Each row was made from one small tree. The marks that hang from a mark follow it in brackets, in alphabetical order. Every link used is in the known rows. Write each row's tree.
Known rows:
U{B{F S{A C}}}: [ 0.41 -1.11  0.93 -0.47  0.84 -1.81 -2.64  0.94 -0.47  0.13 -0.97 -1.56
  0.92  1.14  2.11 -1.14  5.20  1.70  2.79  0.90]
B{S}: [ 2.40  0.92  1.06  2.16 -0.78  1.74  2.05 -0.03  0.49 -0.03 -1.09 -1.12
  0.51 -0.25 -2.74  0.09 -6.04  0.11 -0.07 -0.15]
W{B{F S{A} U}}: [ 0.58  0.72  1.54 -2.69  0.33 -2.36 -2.35  0.39  2.69 -1.43 -0.66 -0.28
 -2.10  0.57  1.79 -0.23  0.12 -1.40 -0.87 -0.36]
S{A B}: [-1.29 -1.39 -3.39  1.48  0.56  1.94 -1.43 -1.38 -0.56 -1.21 -2.13  0.54
 -0.54 -1.94 -2.20  1.52 -1.58  0.79  1.06  2.43]
A{S{B{F U} C}}: [-0.99  0.15 -0.92 -0.69 -0.31  2.39 -1.17 -0.98 -1.53 -2.19  1.30  0.09
  1.38  0.29  3.62  0.55  3.54  1.19  2.11 -0.17]
W{B{F S}}: [ 2.81  3.35  2.47 -0.29 -1.17  0.55 -0.06  0.09  1.33 -0.89 -0.63 -0.86
 -0.28  0.14 -1.38 -0.12 -3.31 -1.30  0.55 -0.90]
B{F S{A C} U}: [ 0.51 -0.46  0.81 -2.36  0.87 -1.96 -4.59  1.27  1.68 -0.54 -0.10 -0.23
 -0.35  1.64  3.14 -0.26  3.92  1.70  0.48 -0.28]
E{B{F S{C} U}}: [ 2.66  0.76  0.41 -0.95 -0.58 -3.10 -2.26  1.21  0.24 -1.94  0.53 -0.01
  0.14  1.27  2.25  0.58  5.04  0.17 -1.50 -2.50]
M{B{S{C{U}}}}: [-0.96  0.71 -2.01 -0.89 -0.83 -0.72  2.48  0.68 -1.80  2.94  2.39  1.08
  0.17  0.35 -3.10  0.37 -1.22  0.01 -0.65 -0.01]
E{B{F S U}}: [ 2.39 -0.19  1.31  0.42 -0.49 -3.53 -1.17  1.16  2.13 -1.95 -0.72 -0.75
 -0.45  0.32  1.21  0.15  0.94 -1.50 -2.14 -2.85]
D{W{B{F S{C} U}}}: [ 0.96  1.62  2.35 -2.57 -0.23 -0.57 -0.02 -1.23 -0.52 -1.39  1.32 -0.26
  0.19  0.62  2.53  1.31  0.85 -0.01 -0.61 -0.76]
D{W{B{F S}}}: [ 1.58  2.43  2.76  0.59 -1.06  0.14  1.31 -1.61  0.62 -1.85 -0.82 -1.46
  0.09 -0.67 -0.54  0.85 -4.26 -1.18  0.76 -0.06]
E{B{F S{A} U}}: [ 1.10 -1.02  0.24 -0.33  0.15 -5.50 -3.26  1.01  2.58 -2.97 -1.56 -0.61
 -1.74  0.36  2.30  0.02  3.59 -1.05 -1.45 -1.35]
U{B{S}}: [ 1.32 -1.59  1.58  2.33  0.10  0.85  3.88  0.10 -0.66  0.93 -1.21 -2.01
  1.25 -0.67 -1.87 -0.79 -4.03 -0.42  0.38 -0.05]
M{B}: [-1.04 -1.34 -2.33  1.49 -0.78  1.76  2.44  1.12 -0.46  0.10 -0.04  0.77
  1.20 -2.25 -2.31 -0.03 -4.73 -1.47 -0.30  0.71]
M{B{F U}}: [-1.76 -2.94 -0.85 -0.67  0.28 -0.17 -0.67  2.65  1.84  0.05  0.60  0.89
  0.95 -1.22  2.02 -0.54 -1.47 -2.10 -1.12 -1.19]
B{F S{A C}}: [ 1.34  1.49  0.47 -0.74 -0.05 -0.91 -4.61  0.89  0.88 -0.68 -0.88 -0.68
  0.15  1.39  1.01 -0.25  3.09  2.27  2.45  0.73]
D{W{B{F S{A} U}}}: [-0.81 -0.32  2.09 -1.96  0.45 -2.70 -1.00 -1.28  1.85 -2.62 -0.78 -0.98
 -1.80 -0.42  2.32  0.77 -0.80 -1.23 -0.62  0.42]
C{U}: [-1.10 -0.34 -0.71  3.95 -0.14  3.32  4.41 -0.62  0.20  2.19 -0.48  1.23
 -0.50 -1.53 -4.11 -0.79 -6.58 -0.82 -2.07  0.60]
C{U{B{F S}}}: [-0.04 -1.36  2.20  2.32  0.71 -1.00  2.57  0.58  1.10  2.86 -0.57 -1.46
  0.25  0.49 -1.17 -1.80 -2.21 -1.08  0.13 -1.08]
M{B{F S{A C} U}}: [-1.32 -1.62 -1.23 -4.32  0.49 -3.89 -4.64  2.58  1.00 -0.34  1.34  0.27
 -0.11  1.13  3.45  0.16  5.29  0.43  0.48 -0.16]
D{W{B{F S U}}}: [ 0.71  0.59  3.07 -1.01 -0.22 -0.75  1.35 -1.16  1.48 -1.76  0.06 -0.99
 -0.47 -0.40  1.54  0.89 -3.39 -1.71 -1.17 -1.05]

Write each row's tree:
[-0.49 -2.02 -0.98  0.08  1.05  1.64 -2.30  0.22  1.38 -0.24 -0.64  0.65
  0.54 -1.04  0.95  1.10 -0.62 -0.30 -0.24 -0.91]  S{B{F U}}
[-1.29  0.82 -2.60  0.80  0.41  2.42 -1.63 -0.74 -1.10  2.18  0.58  1.82
  0.48 -0.02 -1.67  1.03  1.94  1.41  0.92  0.19]  S{B{F} C{U}}
[-0.11  3.56  0.12 -2.04 -0.29 -1.74 -1.84 -0.50  0.22  1.02  0.69  0.93
 -2.24  1.42 -0.93 -0.44  2.86  0.23  0.20  0.75]  W{B{F S{A C{U}}}}
[-1.87 -1.94 -2.80 -2.14  1.58  0.31 -5.70  0.11  0.08 -0.88 -0.17  1.41
 -0.11  0.08  2.88  1.32  5.97  1.84  0.96  0.89]  S{A B{F U} C}
[-0.09 -1.82  0.52 -1.95  0.00 -2.55 -1.24  2.72  2.35  0.30  0.89 -0.53
  0.50  0.08  1.59 -0.09 -1.32 -1.60 -0.65 -2.11]  M{B{F S U}}
[-2.01 -2.19 -3.84 -1.72  1.21  1.41 -2.69 -0.91 -1.56 -0.63  0.04  1.71
 -0.36 -0.73  0.88  1.91  3.74  1.91 -0.23  1.85]  S{A B{U} C}
[-2.30 -0.17 -2.99 -1.67 -0.17 -2.54  0.15  0.51 -1.20  2.01  1.55  1.12
 -1.10  0.20 -2.07  0.18  1.22  0.44 -0.17  1.53]  M{B{S{A C{U}}}}
[-1.79 -1.68 -1.07  2.76  0.61  2.78  5.13 -0.65 -2.82  3.20  0.61  1.08
  0.95 -0.68 -2.17 -1.40 -0.30  0.27 -1.14  1.08]  S{C{U{B}}}
[ 0.20 -2.05  1.55  0.97  0.94 -2.20 -1.44  0.93  1.33 -0.10 -2.29 -2.34
  0.25  0.17  1.25 -1.55  0.97  0.04  2.17  0.55]  U{B{F S{A}}}
[ 1.45 -0.55  0.86  0.97 -0.01  1.31  2.76  0.07 -2.60  1.32  0.02 -1.25
  1.99  0.46 -0.83 -0.33  0.19  1.26  0.94  0.33]  U{B{S{C}}}
[-1.11 -0.30 -1.90 -0.22 -0.48  3.58  1.83 -2.04 -3.10 -1.85  1.48  0.44
  1.14 -0.28  1.52  1.01  1.15  1.18  0.82  0.68]  A{S{B{U} C}}
[ 1.31  4.37  1.21 -1.31 -0.93  0.25  0.44 -0.41 -0.36  1.89  1.52  0.85
 -0.95  1.38 -1.81 -0.14  0.30 -0.26 -0.38 -0.74]  W{B{F S{C{U}}}}
[-0.50 -1.34 -2.80 -0.79  0.66  3.28 -0.43 -0.74 -2.05  0.44  0.86  1.78
  0.91 -0.74 -0.18  2.11  0.92  1.42 -1.01  0.22]  S{B{U} C}
[ 1.92  1.16  1.59 -1.41 -0.54  0.52  2.94 -0.47  0.44 -0.30  0.45  0.04
 -1.06 -0.24 -1.11  0.49 -4.70 -1.85 -2.75 -1.04]  W{B{S U}}
[-1.90 -2.49  0.76  3.66  0.91  1.35  3.32  0.41  0.53  2.62 -0.86 -0.05
  0.57 -0.95 -0.97 -2.28 -2.05 -1.49 -0.47 -0.14]  C{U{B{F}}}
[ 0.83  1.74  0.79 -4.22  0.13 -1.93 -3.71  0.42  0.72 -1.19  0.62  0.45
 -1.40  1.48  2.68  0.06  4.18  0.31 -0.39 -0.07]  W{B{F S{A C} U}}
[ 0.91  2.15  1.04  0.57 -0.37  0.34 -0.50  0.55  0.54  2.30  0.79  0.22
  0.06  1.62 -1.17 -0.60 -0.07  1.13  0.39 -0.93]  B{F S{C{U}}}
[ 1.33  2.15  1.74  0.96 -1.22  1.18  4.41 -2.67 -1.05 -1.67 -0.55 -1.15
 -0.17 -1.44 -2.63  1.50 -6.70 -1.20 -0.53  0.77]  D{W{B{S}}}
[-2.38 -0.04 -2.39  1.62  0.38  1.75  0.94 -0.64 -1.09  1.54 -0.10  2.13
 -1.12 -0.54 -2.20 -0.70  0.17  1.27 -0.77  2.41]  S{A C{U}}
[-1.65 -2.15  1.21  1.52  1.38 -2.85  0.21  0.45  1.62  2.34 -1.40 -1.42
 -1.08  0.43 -0.29 -1.89  0.47 -0.59  0.61  0.47]  C{U{B{F S{A}}}}
[-1.69 -1.40 -0.02  2.18  0.86  1.74  2.02  0.38 -1.34  3.07  0.41  0.76
  1.24  0.08 -0.05 -1.88  2.14  0.25  0.13  0.16]  S{C{U{B{F}}}}
[-1.62  1.85 -0.66  2.99 -1.44  3.86  5.53 -1.72 -2.62  0.21  1.42  0.74
  0.39 -0.17 -1.47 -1.55 -2.21  0.52  0.27  1.39]  A{S{C{U}}}
[ 3.23  1.60  1.03  2.22 -1.37 -2.48 -0.95  0.74  1.39 -2.50 -1.60 -1.26
  0.10  0.10 -0.95  0.13  0.04 -0.98 -0.08 -1.85]  E{B{F S}}
[-0.26  1.65 -2.24  1.41 -1.37  4.41  1.98 -2.54 -3.90 -2.01  0.68  0.02
  1.63 -0.60 -0.48  1.02  0.25  1.76  2.87  1.77]  A{S{B C}}
